Each row was made from one small tree. The marks that hang from a mark follow it in brackets, in the order of their numbers. Every link used is in the known rows. Write each row's tree.
Known rows:
Z_759{Z_833}: -1, -59, 44, -47, -104, -5, 227, -106, 0, 85, 104, 19, 21, 201, 27, 208, -120, -16, -43, -20, 23, 71, 49, -67, 16
Z_833{Z_590}: 24, -89, 123, 84, -85, -98, 175, -89, 53, 33, 135, 71, -22, 45, 11, 127, 137, -29, -33, -24, 55, 35, 75, -104, 71
Z_753{Z_590{Z_833{Z_759} Z_886{Z_858}}}: 52, -60, 43, 128, -214, 141, 196, -138, 207, 42, 215, 141, -166, 10, 76, 358, 69, -64, 45, 15, 73, 90, 36, -172, 120
Z_820{Z_833{Z_590}}: 6, 16, 109, 201, -148, -74, 245, -91, 68, 29, 132, 50, -36, 71, 24, 227, 138, -72, -26, 45, 98, 73, 56, -60, 128
Z_833{Z_590{Z_886{Z_858}}}: 52, -211, 124, 110, -176, 106, 164, -152, 137, 33, 252, 156, 22, -4, 28, 264, 205, -6, -20, 68, 95, 13, 71, -277, 97
Z_833{Z_590{Z_753} Z_759 Z_820}: 43, -176, 120, 254, -81, -184, 99, -56, 200, -21, 114, 154, -568, 40, 12, 7, 312, -71, -61, -31, 93, 28, 82, -246, 181
Z_886{Z_590 Z_858}: 55, -9, 122, 7, -131, 229, 187, -138, 184, 2, 241, 71, 147, -68, 21, 508, -31, 44, -27, 193, 40, 41, 83, -183, 82
Z_50{Z_820{Z_833{Z_590 Z_759}}}: 14, -13, 1, 277, -136, -150, 245, -62, 88, 52, 228, 80, -357, 21, 42, 239, 65, -53, -27, 152, 15, 27, 41, -79, 246
Z_50{Z_820}: 7, -76, -13, 4, -60, -42, 228, -113, 2, 61, 216, 40, 31, -7, 1, 135, -91, 44, -66, 111, -61, -14, 48, -152, 87
Z_886{Z_590{Z_753} Z_858}: 71, -23, 111, 40, -121, 241, 184, -164, 275, 3, 170, 114, 117, -82, 6, 440, 84, 26, -14, 201, 63, 50, 78, -307, 122
Z_820{Z_833{Z_590{Z_753{Z_886}} Z_759}}: 52, -17, 86, 324, -177, 39, 208, -104, 176, 16, 191, 183, -338, 42, 23, 117, 336, -140, 51, -23, 133, 48, 46, -129, 169
Z_820{Z_833{Z_590 Z_759}}: 24, 2, 112, 291, -126, -137, 212, -40, 94, 14, 124, 79, -324, 89, 44, 178, 143, -87, -24, 51, 84, 76, 54, -21, 120
Z_753{Z_590{Z_833} Z_886{Z_858}}: 37, 66, 32, 41, -233, 340, 204, -194, 157, 60, 311, 119, 117, -8, 44, 462, 49, -47, 121, -85, 88, 93, 39, -58, 138
Z_886{Z_590{Z_833{Z_759 Z_820}} Z_753}: 37, 77, 50, 217, -127, 240, 144, -77, 239, -37, 153, 92, -434, -93, 75, 137, 157, -64, -42, 128, 131, 66, 66, -20, 207
Z_833{Z_590{Z_886{Z_753 Z_858}} Z_759}: 100, -193, 109, 226, -143, 335, 150, -121, 219, -18, 207, 211, -248, -28, 24, 120, 214, -21, -31, 56, 112, 21, 86, -207, 158
Z_858{Z_886{Z_590{Z_833}}}: 7, 89, -5, 34, -189, 198, 231, -116, 135, 41, 180, 61, 77, -112, 41, 204, 109, -61, -20, 247, 96, -91, 50, -18, 151
Z_886{Z_753{Z_590} Z_858}: 76, -22, 124, 32, -111, 448, 187, -155, 220, -9, 186, 117, 139, -14, 4, 372, -154, 22, 36, -75, 69, 85, 70, -113, 135
Z_590{Z_753 Z_833 Z_886}: 16, -60, 12, 65, -153, 21, 241, -190, 109, 42, 29, 108, 32, -6, 22, -47, 343, -82, -39, 89, 92, 71, 65, -278, 26
Z_858{Z_886{Z_590 Z_753}}: 53, -1, 62, 48, -101, 461, 186, -113, 171, -22, 186, 130, 80, -162, 0, 102, -25, -19, -48, 158, 98, -123, 79, -59, 172
Z_753{Z_886}: 17, -62, 82, 22, -103, 137, 185, -126, 7, 15, 241, 116, 62, 21, -2, 77, 69, -30, -8, -84, 40, -16, 42, -66, -10
Z_833{Z_590{Z_886} Z_820}: -1, -275, 125, 165, -131, -125, 119, -118, 96, 18, 225, 143, -272, -22, 14, 22, 230, -73, -85, -31, 132, -23, 78, -294, 161
Z_833{Z_590 Z_759 Z_820}: 13, -166, 123, 237, -90, -200, 96, -35, 123, -20, 171, 106, -554, 62, 35, 60, 177, -51, -60, -41, 80, 0, 71, -110, 155
Z_50{Z_820{Z_833{Z_590{Z_886}}}}: -7, -123, -11, 199, -192, -70, 262, -133, 50, 70, 287, 109, -79, -64, 13, 217, 105, -64, -35, 166, 66, -3, 46, -257, 246
Z_886{Z_590 Z_753 Z_858}: 89, 31, 115, 49, -104, 504, 192, -160, 237, -18, 214, 99, 142, -116, 14, 409, -34, 46, -23, 168, 83, 47, 93, -130, 128
Z_833{Z_590{Z_753{Z_886}} Z_759 Z_820}: 48, -196, 101, 270, -115, -26, 92, -76, 198, -24, 244, 218, -578, 15, 12, 2, 367, -112, 6, -99, 134, -17, 76, -233, 189
Z_833{Z_759 Z_820}: 10, -133, 114, 174, -57, -129, 140, -44, 93, -45, 139, 83, -467, 73, 38, 22, 42, -4, -108, -11, 39, -8, 51, -109, 48
Z_886{Z_590}: 22, -9, 111, 9, -75, 35, 189, -86, 103, 9, 169, 48, 78, -72, 29, 298, -25, -7, -33, 129, 32, 34, 68, -138, 70

Which tree is each row?
-10, 1, 38, 180, -122, -97, 156, -67, 101, 3, 101, 57, -467, 76, 63, 16, 185, -50, -83, 35, 64, 51, 47, -25, 76	Z_590{Z_833{Z_759 Z_820}}
30, 80, -9, 46, -169, 413, 223, -147, 162, 42, 120, 112, 65, -65, 14, 70, -13, -94, 33, -39, 119, -38, 56, 51, 211	Z_858{Z_886{Z_753{Z_590{Z_833}}}}
65, -77, 86, 46, -137, 337, 196, -193, 174, 5, 230, 180, 99, 11, -7, 235, 189, 8, 20, 10, 80, 12, 45, -261, 54	Z_590{Z_753{Z_886{Z_858}}}
60, -7, 18, 79, -193, 496, 234, -226, 141, 30, 146, 131, 124, -34, 38, 128, 204, 0, -33, 127, 113, 82, 67, -134, 87	Z_590{Z_833 Z_886{Z_753 Z_858}}
29, -172, 36, 71, -151, 238, 193, -137, 76, 86, 157, 146, -66, 76, 20, 95, 85, -72, -27, -40, 135, 61, 85, -162, 185	Z_759{Z_833{Z_590{Z_886{Z_753}}}}
21, 111, 43, 123, -133, -12, 209, -62, 155, 25, 133, 50, -202, -44, 77, 256, 130, -65, -12, 173, 42, 81, 53, -18, 93	Z_886{Z_590{Z_833{Z_759}}}
26, -34, 26, 50, -203, 206, 228, -208, 108, 48, 174, 95, 111, 10, 50, 216, 206, -6, -31, 149, 69, 60, 50, -192, 34	Z_590{Z_833 Z_886{Z_858}}
8, -133, -21, 295, -178, -135, 231, -78, 72, 60, 279, 158, -360, -34, 42, 159, 130, -89, -41, 171, 46, 3, 45, -228, 247	Z_50{Z_820{Z_833{Z_590{Z_886} Z_759}}}
23, -111, 99, 299, -177, -123, 194, -69, 104, 20, 162, 139, -333, 29, 56, 107, 223, -114, -29, 78, 116, 31, 54, -163, 140	Z_820{Z_833{Z_590{Z_886} Z_759}}
25, 30, 41, 191, -125, 185, 160, -92, 217, -11, 123, 108, -456, 0, 49, 106, 19, -93, 0, -124, 119, 102, 65, 6, 207	Z_886{Z_753{Z_590{Z_833{Z_759 Z_820}}}}
-11, -147, 77, 90, -145, -95, 137, -87, 68, 83, 206, 51, -310, 161, 34, 238, 47, -52, -52, -62, 112, 39, 82, -117, 200	Z_759{Z_833{Z_590 Z_820}}
3, 22, -17, 220, -118, -80, 264, -80, 48, 25, 204, 65, -252, 38, 40, 187, -77, -17, -58, 168, -35, 19, 22, -73, 146	Z_50{Z_820{Z_833{Z_759}}}
49, -118, 105, 316, -218, 80, 197, -109, 184, 5, 227, 165, -265, 28, 63, 309, 210, -83, -20, 146, 116, 53, 53, -199, 159	Z_820{Z_833{Z_590{Z_886{Z_858}} Z_759}}
70, -187, 86, 52, -140, 183, 196, -213, 176, 5, 139, 175, 95, -5, 5, 158, 181, 12, -45, 112, 76, 20, 67, -416, 29	Z_590{Z_753 Z_886{Z_858}}
34, -49, 41, 23, -227, 197, 213, -202, 163, 72, 210, 114, 118, -30, 48, 391, 51, -49, 46, 19, 86, 94, 54, -224, 129	Z_753{Z_590{Z_833 Z_886{Z_858}}}
7, -176, 39, 114, -165, 71, 138, -140, 139, 80, 259, 153, -340, 120, -8, 178, 240, -115, 16, -128, 165, 16, 71, -242, 247	Z_759{Z_833{Z_590{Z_753{Z_886}} Z_820}}
97, -132, 111, 222, -152, 214, 139, -130, 235, 2, 261, 225, -286, 28, 16, 229, 340, -51, 52, 3, 98, 34, 64, -236, 142	Z_833{Z_590{Z_753{Z_886{Z_858}}} Z_759}
51, -112, 100, 234, -228, 138, 219, -197, 236, 29, 162, 164, 2, -13, 0, 297, 309, -67, -7, 153, 147, 70, 72, -364, 184	Z_820{Z_833{Z_590{Z_753 Z_886{Z_858}}}}
5, -166, 66, 93, -127, -87, 136, -119, 146, 77, 127, 90, -342, 155, 8, 181, 176, -78, -47, -54, 131, 65, 90, -252, 225	Z_759{Z_833{Z_590{Z_753} Z_820}}
56, -58, 54, 30, -96, 386, 189, -114, 155, -10, 164, 141, 74, -60, -12, 81, -160, -41, 7, -90, 93, -105, 69, -44, 188	Z_858{Z_886{Z_753{Z_590}}}
-22, -270, 64, 107, -176, -89, 138, -110, 74, 78, 241, 114, -323, 101, 34, 151, 126, -78, -60, -54, 150, 6, 72, -269, 210	Z_759{Z_833{Z_590{Z_886} Z_820}}
9, -263, 78, 109, -233, 96, 133, -156, 157, 87, 311, 132, -271, 114, 31, 365, 113, -45, -43, 27, 154, 20, 79, -312, 230	Z_759{Z_833{Z_590{Z_886{Z_858}} Z_820}}
21, 76, -9, 56, -186, 213, 221, -149, 208, 43, 110, 98, 37, -128, 22, 145, 240, -80, -2, 254, 107, -71, 69, -141, 187	Z_858{Z_886{Z_590{Z_753 Z_833}}}
17, -85, 9, 233, -149, 205, 171, -123, 134, -30, 116, 146, -470, -14, 52, -160, 252, -80, -87, 38, 138, 36, 64, -112, 114	Z_590{Z_833{Z_759 Z_820} Z_886{Z_753}}
12, -283, 116, 254, -128, -190, 98, -57, 126, -5, 233, 172, -566, 6, 45, -11, 251, -80, -74, -15, 115, -31, 73, -260, 154	Z_833{Z_590{Z_886} Z_759 Z_820}
37, 130, -1, 56, -174, 471, 231, -145, 187, 16, 142, 101, 79, -160, 24, 112, 111, -65, -17, 208, 133, -82, 66, 36, 205	Z_858{Z_886{Z_590{Z_833} Z_753}}
-7, -118, 25, 196, -157, -108, 153, -91, 91, -8, 153, 116, -477, 40, 78, -52, 254, -84, -101, 65, 109, 18, 45, -164, 98	Z_590{Z_833{Z_759 Z_820} Z_886}
12, -26, -1, 201, -137, -69, 254, -143, 141, 73, 159, 78, -81, -27, -14, 220, 160, -53, -11, 149, 44, 49, 63, -244, 269	Z_50{Z_820{Z_833{Z_590{Z_753}}}}
80, -133, 93, 56, -127, 466, 204, -199, 151, -13, 189, 162, 130, -35, 7, 115, 44, 25, -49, 68, 97, 20, 71, -227, 50	Z_590{Z_886{Z_753 Z_858}}
82, -173, 111, 133, -148, 410, 169, -182, 170, 4, 223, 182, 33, -59, 2, 170, 200, -7, -23, 46, 128, 37, 99, -230, 153	Z_833{Z_590{Z_886{Z_753 Z_858}}}
62, -11, 106, 32, -170, 376, 183, -153, 174, 3, 378, 139, 127, -100, 19, 488, 33, 8, 45, 106, 90, -4, 56, -168, 97	Z_753{Z_886{Z_590 Z_858}}
22, 31, 36, 199, -139, -26, 148, -97, 273, -14, 103, 91, -470, -61, 55, 180, 288, -92, -42, 176, 106, 68, 66, -187, 198	Z_886{Z_590{Z_753 Z_833{Z_759 Z_820}}}
47, 102, 57, 133, -192, 494, 175, -177, 279, -10, 226, 89, -106, -123, 35, 389, 139, 6, -30, 204, 166, 90, 85, -102, 242	Z_886{Z_590{Z_833{Z_820}} Z_753 Z_858}
3, -127, 25, 121, -160, -14, 172, -197, 153, 26, 79, 122, -215, -14, 20, -87, 362, -76, -79, 61, 140, 46, 62, -330, 94	Z_590{Z_753 Z_833{Z_820} Z_886}
47, 62, -14, 148, -157, 352, 194, -79, 188, 9, 104, 140, -227, -22, 45, 21, 11, -107, 24, -28, 102, -48, 46, 86, 208	Z_858{Z_886{Z_753{Z_590{Z_833{Z_759}}}}}
